Each row was made from one small tree. The marks that hang from a mark follow it in brackets, in alphabetical order. Every link used is in the known rows. Write each row's tree.
Known rows
C[F[R S Y] V]: [  4   4 -14  -5  -9  -6   5 -23 -20  30   1  -9 -27   5  11 -13  10 -28
   1 -44   5 -20   7 -14 -17  31   9   2  -7   7 -43  -6  12  -4   5 -19
  -3  -2  -5  26  -6]
P[J[R S[F]]]: [ 12  16 -14  -2  13  19 -33 -24  -4  19  -9 -31  64 -25  -8 -12   6 -29
  10 -81  15 -31  39  21 -26  34  30  10 -73   3 -46  -7  15  20  18 -25
 -21  16  -7  18   2]
F[P]: [ 14  -7 -24   9  11  11  -1 -29 -16  11 -12   4 -13 -40 -13 -10   4 -27
   0  54   8 -55  23   2 -19  23  22   3 -55   0 -43  -8  15  33   7 -30
  -7   3 -15  19 -11]
S[F[P[J] R] V[K]]: [ 17   2 -11   0  -7   2 -16 -27 -19  20   0 -10  -8 -30  -1  -7  -6 -21
  13 -96  16 -36  35   5 -31  44  33   4 -74  -3 -25   2   2  11  -7 -35
 -22   1   0  13  -9]
R[J[P S[F[C[V]]]]]: [ 16  15 -21   5  14  18 -29 -24 -18   3  -4 -24  40 -24 -12 -13   1 -19
   0 -47  15 -19  17  22 -19  21  20  14 -67   1 -36  -2  17  12  39  -8
  14  11  -2  17  14]
P[J[S[V]]]: [ 14   6  -6   0   8  13 -17 -18 -14  11 -12 -21  15 -25 -13 -15  -1 -19
   3 -42  15 -47  44  10 -21  22  33   1 -44   3 -18  -4  18  16  18 -23
 -10   4  -6  14  -6]
X[V]: [ 12   6 -22  10  12  17  12 -27   9  12 -15   0 -33 -34 -11  -4  -3 -21
  -4  57  13 -52  -3  10 -15  29  26  13 -49  -3 -45  -7  15  32   9 -19
  -9  10  -4  18 -14]
Y[F[C S] V]: [  9  -4 -11  14  32  10 -11 -31 -17  15  -2 -23  -1 -22 -21  -3   6 -10
   5   2  20 -24  -6  13  -9  23  30  16 -11   1 -56  -9  23  62  13 -22
  13  -1  -3  25  -4]
J[P R S[V[X]]]: [ 21   9 -13   8 -13  19 -21 -17 -15   4  -8 -26  37 -19 -19 -30   9 -13
  13 -67  11 -42  70   9   2   4  15  -2 -52  -9 -29  -1  14  26  16 -17
   8  10  -8  12  -5]
L[V[K Y]]: [ 17   5 -21  15   4  13 -11 -30  11  15 -14  14   8 -38 -10  -6  -4  -4
 -13  27  15 -60 -15  21 -20  20  35  11  -8  -9 -82   8  15  19  15 -31
  -6   1  -8  23 -10]
J[S[V[K]]]: [ 16  -2 -12   6  -4  16 -10 -23  -7   7 -12   0 -14 -29 -18 -16  -5 -13
  -6 -19  14 -37  36  13 -17  18  45  -9 -44  -3 -36  -1  18  15  18 -21
   4   9  -8  14  -5]
X[V[K Y]]: [ 13   4 -23  15   4   7  21 -34  20  11 -16   6 -18 -39 -13  -4 -11 -10
 -12   3  17 -46  -9  14 -10  18  37  19 -47 -16 -67   2  12  21   1 -20
  -6   8  -1  19 -18]
L[V[X Y[F[R]]]]: [ 18  14 -11  15  -1   6  -7 -33  21  18   2  -4  41 -22 -14   3  11  14
  -5  -9  13 -56 -16  18 -12   1   9  15  13  -7 -67   8   7  46  11 -31
  12  -4  -1  29  -5]
Y[F[R S] V[K]]: [ 17  -4 -11  13   6   6 -13 -30  -1  28   8 -14  -6 -25 -16  -3   4  -8
  -5 -20  16 -19  -8  11 -17  28  30  12 -16  -1 -58   0  15  23  -5 -26
   6   0  -2  23  -1]
L[V[K X Y[F[R]]]]: [ 20  10 -14  18  -6   8   0 -33  23  20   3   4  50 -32 -13   0   8  14
 -13 -38  15 -44 -15  19 -16   8  22  14   4 -14 -79  13   8  43   5 -33
  17  -2   0  28  -3]
X[V[K Y[F[R S]]]]: [ 13  -1 -17  12   2  -3  14 -40  16  26  -3 -16  16 -31  -9   8  -3   6
 -13 -64  18 -17 -19  16  -6  16  24  25 -22  -8 -66   1  14  16 -13 -21
  -7   0   6  26  -2]
P[J[S]]: [ 11   6 -14   2  17  15 -17 -21  -9  16  -9 -20  45 -34 -14 -12   5 -26
  -8 -25  12 -39  35  11 -21  20  34   8 -47   2 -38  -8  22  14  18 -26
 -10   9 -11  17   0]
P[J[R S[V]]]: [ 13  11  -8   0   4  17 -28 -15 -17  15 -14 -32  41 -17 -12 -18   2 -22
  13 -69  15 -50  44  14 -20  35  28  -1 -45   8 -34   1  19  16  15 -22
 -16   7  -8  14  -5]
V[Y]: [ 11   9 -19  12  10   8   5 -30  13  10 -15   0   6 -27 -10  -4  -1 -11
   0  18  14 -62   7  15  -6   8  27  14 -16  -7 -59   2  12  21  17 -23
  -7   6 -11  23 -15]
Y[F[R[J]]]: [ 21  11 -15  13   9  10  -8 -20  -3  14   2 -12  31 -27 -10  10   7  -5
   0  46  13 -55 -17  24 -16  34   7  10 -14   9 -45  10  21  24  12 -19
  14   8  -9  24   5]
S[F[R] V[K]]: [ 16  12 -11   4 -11  11  -8 -26  -1  17  -2   5 -47 -18  -5  -4  -5 -12
   9 -44  17 -42  13  17 -20  36  36  -1 -42  -2 -38  10   4   9  11 -25
  -6   8  -1  16  -9]
F[P Y]: [ 11 -12 -24   7   5   1  -5 -26 -32  13  -8  -2 -11 -33   2 -10   7 -33
   4  41   5 -50  16  -8 -15  12  15  -3 -41  -6 -34 -12  20  22   1 -27
  -5  -4 -15  18  -8]
Y[F[C K S] V[X]]: [ 11   2 -13  12  21  -4  -3 -22 -27   7  -1 -33  27 -30 -26  -6   6 -18
  11 -11  21 -10  14  12  -5  19  31  16 -35 -16 -48 -13  16  78  -3 -24
  31   1   3  25  -8]
V[K X Y[F[C]]]: [ 15  10 -18  19  10   8  21 -35  12   4 -10  -3  52 -37 -17  -1   4   2
  -8 -54  22 -27   1  22   2   0  35  20 -12 -20 -75   4  17  71   7 -26
  26   4  -3  27  -6]
X[V[K Y[F[P]]]]: [ 19 -11 -25  18  11   2  14 -43  20  10  -9 -10  15 -49  -9   5  -8  -5
  -8  -7  17 -31 -10   7 -15  19  29  19 -63 -15 -60  -8  11  50 -11 -27
  -4   3   1  21  -9]
F[P R[J] S Y[V]]: [  9 -13 -15   6   0 -17 -30 -20 -60  29   8 -22 -13 -28 -10  -4   8 -19
   8   4   1 -33  -3  -7 -21  16  -1   6 -40  -6 -34  -9  27  -3 -18 -20
   6 -13  -7  17  -2]
R[J[S]]: [ 15   4 -17   7  11  17 -19 -17 -16  10  -9  -6  27 -41 -20  -6   3 -16
  -7  41   8 -46  12  23 -20  19  23   5 -42   0 -38  -3  29   6  23 -16
  13   9 -13  18   5]
R[J[P S]]: [ 21   2 -22  10  10  19 -28 -16 -19   4  -5 -16  47 -42 -17 -13   5 -15
  -6  24   8 -41  28  16 -15   6  19   3 -54  -3 -32  -5  29  -5  25 -15
   9  11 -14  13   9]
X[V[K]]: [ 15  -1 -24  10   6  18  15 -29  11  11 -13  10 -34 -43 -10  -7  -5 -21
 -13  36  15 -42  -2  13 -17  34  38  12 -62  -9 -58  -1  17  22   3 -21
  -4  11  -4  16 -12]
Y[F[C K P S[V]]]: [ 13 -14 -14   8  13  -9  -7 -24 -54   1 -14 -35   8 -34 -14  -4  -1 -17
  21 -21  19 -22  33  10  -9  31  28   5 -53   1 -20 -12  15  60  -4 -27
  10  -9   2  24  -5]
V[K Y[F[P]]]: [ 21 -10 -23  17   8   5   3 -38   8   9  -7  -5  36 -46  -8   0  -2  -6
  -6  -3  16 -39   9  13 -14  14  32  10 -42 -11 -63  -5  11  40  -1 -31
  -3   2  -9  25  -7]
V[K X Y]: [ 14  11 -21  14  -8   8  16 -29  14   8 -10  15  23 -41 -15 -12  -2  -7
 -12 -22  15 -45  19  14  -3   0  36  13 -26 -26 -68   7  10  24   2 -27
  14   8  -7  22 -17]
V[K Y[F[R S]]]: [ 13  -1 -15  11   1   0   5 -34   6  23  -4 -11  42 -30  -7   2   4   3
 -11 -60  16 -21  -2  20  -5   7  26  17  -5  -5 -65   6  12   7  -4 -27
  -3  -1  -3  28   1]

Write each row's tree
[ 15  -8 -23  19  19   5  15 -39  -8   6 -13  -7  41 -42 -12   2   1  -2
  -3 -39  20 -30   0  15 -10   9  35  15 -33 -10 -70  -3  17  62   6 -30
   8  -4  -6  27  -4]
V[K Y[F[C P]]]
[ 11  -4 -20   1   0  -2 -15 -33 -30  24   4 -12 -16 -21   5   0   9 -27
  14 -14   6 -36   7  -5 -21  12   9   1 -48  -4 -32 -10  10  17   0 -29
 -10  -3  -9  20  -3]
S[F[P R Y]]
[ 10   3 -23   7 -13   8  20 -29 -23  14  -7   5  29 -25  -9 -18  12 -18
  -9 -59   9 -26  11   2 -16  19  20  11 -47  -8 -61  13   7  34   0 -28
  26  -5  -3  22  -5]
F[C[V[K X]] P R]
[ 22  10 -23  12   2  13 -17 -16 -22  11   0  -5  25 -29 -11  -5   9 -11
  -1  29  10 -60   4  16 -11  17   2   8 -38   3 -40   8  20  -8  15 -17
   4   6 -13  17   2]
F[R[J[P]]]
[ 16   1  -5   8 -16   4   4 -24  -5  18   4  -5   5 -28 -14  -9   4  -1
  -1 -72  13 -20  26  13  -4  19  28   8 -19  -9 -36   6  11  26 -10 -27
  16   0   2  20  -4]
Y[F[R S[V[K X]]]]
[ 17   3 -21  18  11   6  17 -37  33  12  -9  -7   6 -43  -7   7 -10   0
 -10   0  20 -34 -20  17  -8  22  34  18 -37 -12 -68   0  13  41   0 -22
  -1  11   2  23 -10]
X[V[K Y[F]]]
[ 16  12  -7   8  -8   1 -13 -17  -4   3  -8  -9  31 -33 -26  -9  -6  -1
   2 -25  11 -51  31  16  -5  -4  20   6 -33 -17 -34   4  19  21  12 -15
  26   5  -1  17  -9]
R[J[S[V[X Y]]]]
[  5   3 -14  14  16   1  13 -37  -9  21  -7 -24  43 -13 -13   7  11   6
  -1 -66  17 -27 -11  18   1   1  15  21   9   2 -64   2  17  32   8 -23
   7  -9  -2  32   3]
V[Y[F[C R S]]]
[  8  13 -25  12   3   9  19 -32   6   7 -19   4  10 -20  -9 -12  -5 -12
 -11 -31  20 -34 -11  20  -9  20  38  15 -18  -5 -81  13  12  24  22 -19
  11   3  -3  25 -11]
F[C[V[K Y]]]
[ 20  -2 -12   9   2  18 -20 -19 -14   3  -8 -19 -10 -23 -16 -22   1 -13
   5 -24  13 -46  54   9  -8   3  25  -8 -48  -1 -14  -4  17  11  28 -17
   2   6  -8  12  -3]
J[P S[V]]
[ 16  17 -11   9 -12   6   5 -28  18   7  -6   7 -24 -33 -11  -9 -11  -7
  10 -70  20 -39  28  16  -6   8  41  11 -46 -29 -48   5   2  29   4 -25
   5  12   3  18 -21]
S[F V[K X Y]]
[ 23   7 -12  17   8  11 -23 -21   0  18  10  -7  11 -33 -15   8   1  -4
  -4  36  18 -39 -30  19 -24  38  24   8 -26  -1 -62   9  23  31   3 -21
  18   9  -5  20   1]
Y[F[R[J]] V[K]]
[ 27   0 -15  11  -6  14 -30 -12 -23   0  -7 -12  12 -42 -16 -17  -7  -8
  -2 -22  12 -36  40  19 -13  16  29  -5 -59  -8 -26   2  26 -13  18 -13
  13  11  -8   8   5]
R[J[P S[V[K]]]]
[ 15   5  -9  10   5  -8 -10 -20 -16  20   7 -32  28 -23 -22  -3  10 -13
  10  -6  17 -18  15  11 -10  17  20  13 -28 -12 -39  -5   7  43 -10 -27
  24  -1   4  24  -8]
Y[F[K R S] V[X]]
[ 11  11 -11   5   6   3 -21 -28  -2  16   9 -10 -30 -21 -10  -9   4 -32
  15  -9  12 -32   9  -5 -14   8  22   3 -42 -26 -39 -11  11  39   4 -23
   9  10  -3  17 -16]
S[F[Y[V[X]]]]
[ 20   5 -12  15  21   3 -18 -21   0   7  -1 -28  -2 -28 -17   2  -2 -20
  13  74  23 -42   1  19 -18  38  33   4 -37  -4 -43  -9  12  61  11 -25
  11  12  -4  22 -13]
Y[F[K] V]
[ 23   9 -10   8 -18   7 -20 -11 -26   6   2 -18  31 -23 -20 -16   8  -1
   3 -53   8 -42  44   9  -5  -3   3   0 -46  -9 -14   7  19  -1  14 -14
  25   4  -5  10   3]
F[R[J[P S[V[X]]]]]
[ 23   4 -13   9   0  12 -30 -13 -26   1  -7 -19   8 -32 -18 -15  -3  -7
   3   3  11 -50  40  18 -10  11  17  -5 -52  -2 -15   1  24  -2  24 -12
   7   9  -9  10   2]
R[J[P S[V]]]
[ 16   4 -16  11   6  -7 -13 -22   1  10  -6 -21  65 -40 -16  -3   5  -2
   0   2  16 -32   9  21  -9  13  23  19 -12 -18 -57  -9   8  49   0 -32
  16  -3   4  30  -6]
L[V[X Y[F[K S]]]]
[  6  -9 -23   6   2  -2   7 -28 -52  18  -6 -13   3 -15  -3  -4  17 -19
   7 -24   6 -41   0  -6 -12   8   7   0 -21   1 -46  -3  21  31   4 -27
   6 -16 -11  21  -2]
F[C P R Y]
[ 20   6 -13  14  14  -2 -19 -21  -2  16   3 -30  12 -14 -14   7   5 -14
  13  55  21 -43 -12  15 -20  32  21   4 -26   2 -47  -1   7  49   6 -27
  10   7  -3  24  -8]
Y[F[K R] V]
[ 10  -7 -13   3 -10  -3  -7 -17 -32  15 -10  -3 -40 -32   0 -16  -4 -22
   2 -28   9 -28  26   0  -8  19  33  -2 -26  -8 -33  -4  22  -4  -3 -21
  -2  -2  -6  15  -8]
F[S[V[K]] Y]
[ 14  -5 -18   8 -10 -16 -14 -19 -44  16   7 -23   8 -23 -10  -9  12 -30
  17  13   7 -35  16  -9 -17   7   8  -1 -51 -21 -33 -10   8  40 -16 -30
  20  -9  -4  18 -16]
F[K P R Y[V[X]]]
[ 14   3 -17  10   3   4   4 -36  20  15 -10 -11  28 -33  -4  -7  -8  -9
 -12 -46  17 -16   0  20 -10  22  33  21 -15  -5 -66   4   9  11   6 -21
   1   8   1  29  -2]
C[V[K Y[F[S]]]]
[  9  18 -20   6 -13  14  23 -26  -5  13  -9   8  24 -16 -10 -17  11 -15
 -10 -57  14 -29  -2  13 -10  23  25  13 -27  -6 -66  18   9  32  12 -22
  28   0  -1  21  -7]
F[C[V[K X]] R]
[ 14  14  -9   7 -12  10  -7 -24   4   8 -15 -22  41 -16 -21 -19   2  -5
  11 -69  13 -50  49  13   1  -3  19   2 -27 -14 -51   5  12  36  12 -18
   7   5  -4  19 -13]
J[R S[V[X Y]]]
[  8   6 -16  10   7 -10  -7 -15 -39   4  -6 -21   3 -20 -14 -10   8 -30
  16  22  15 -30   9   0  -6   9  24   2 -31 -22 -48 -10  18  66   4 -21
  33  -2  -3  19 -16]
F[C K Y[V[X]]]
[ 17   9 -12   5  -2  15 -10 -25   2   8  -9   8 -47 -33  -8  -7 -10 -20
  10 -24  20 -41  25  20 -20  39  45  -1 -51  -7 -35   3   6  21  12 -25
  -4  15  -3  15 -13]
S[F V[K]]
[  6  10 -14  -1  28  16 -16 -29 -18  13  -8 -26  51 -26 -14  -6   5 -24
   3 -86  19 -20  25  19 -22  21  40  14 -60   0 -40 -10  20  40  26 -25
  -8   5  -4  20   4]
P[J[S[F[C]]]]
[  8  -3 -12   7 -15  -5 -10 -23 -25  29  11  -5  -6 -25 -13 -15  10 -19
  -4 -49   6 -16   8  -8  -8   2  21   7 -16 -22 -51  -1  19   3 -16 -25
  19  -7  -3  17  -6]
F[R S Y[V[K X]]]
[ 18  -4 -11  12   1  -4   0 -35   0  15  -4 -19   3 -17  -8   5  -1   8
  14 -33  14 -58  10   7 -10  11   9   2 -21   2 -39   4   3  39   0 -28
  -2  -6  -2  25 -10]
S[V[Y[F[P R]]]]
[ 19   4 -23   9   3  27 -27 -23 -14  10 -12 -27  55 -24 -15 -23  13 -23
   2 -21  11 -38  42  19  -7   7  18   4 -52   2 -48  -4  18  11  27 -18
  -8  11 -16  16   4]
J[P R S]
[ 14  10 -18   4 -16   3  14 -21   2  12   0  12  -2 -15   9 -20   3 -32
  -6 -27   9 -20  21 -12 -17  31  29  -1 -31 -16 -55  -3  12  26   5 -22
  16  11  -7  21 -15]
C[F[Y] V[K X]]
[  12   20   -6    3   -8    6  -15  -20   -3   14  -14  -33   70  -20
  -18  -19    2   -9   10 -117   16  -48   58   13   -5    8   21   11
  -40  -13  -44    5   12   28    5  -23   -4    4   -2   18  -13]
P[J[R S[V[X Y]]]]
[ 23  17 -13   9  -5   8 -26 -16 -20  10   4 -13 -28 -17  -6  -3  -3  -5
  19 -28  15 -55  18  16 -14  27   9   3 -51   0 -18   8   9  -3  18 -15
  -3  11  -2  13  -2]
S[F[R[J[P]]] V]
[ 12  12 -17   2   9  24 -27 -28  -1  17  -8 -22  29 -22 -13 -11   7 -25
   8 -31  14 -33  31  24 -20  25  30   5 -58   1 -49  -6  14  22  24 -21
 -11  17 -10  20   1]
J[R S[F]]
[ 13  16 -18   3  -2  13  17 -22  17   9  -4  13 -15 -13  -4 -20   4 -29
  -1  10  11 -39  27  -7 -16  38  26   4 -32  -7 -47  -2   5  46  16 -23
  12  16  -6  23 -20]
C[F V[X]]
[ 20   3 -25   9  -4  -6 -24  -8 -49  12  -4 -26  36 -35 -12  -8   7 -19
   2   8  11 -37  23  21  -7  24   6  13 -49  -3 -30   0  19 -22   3 -18
   5   1  -6  17   5]
F[K R[J[P]] S]
[ 23   5 -13  12   0   6 -27 -18 -14   1 -11 -22  25 -30 -17 -12  -8   3
   5 -31  13 -53  33  19  -4  -7  15   3 -44 -10 -30   0  21  -3  23 -11
   7   6  -6  14  -2]
R[J[P S[V[Y]]]]
[ 12   5 -15   7  -2 -13 -22 -14 -31  21   1 -26 -16  -9  -6  -2   5 -25
  14  39  14 -43  -9   3 -17  20  16  -2 -25  -7 -42  -5  12  17   3 -21
   7  -1  -6  19 -12]
F[K R Y[V]]
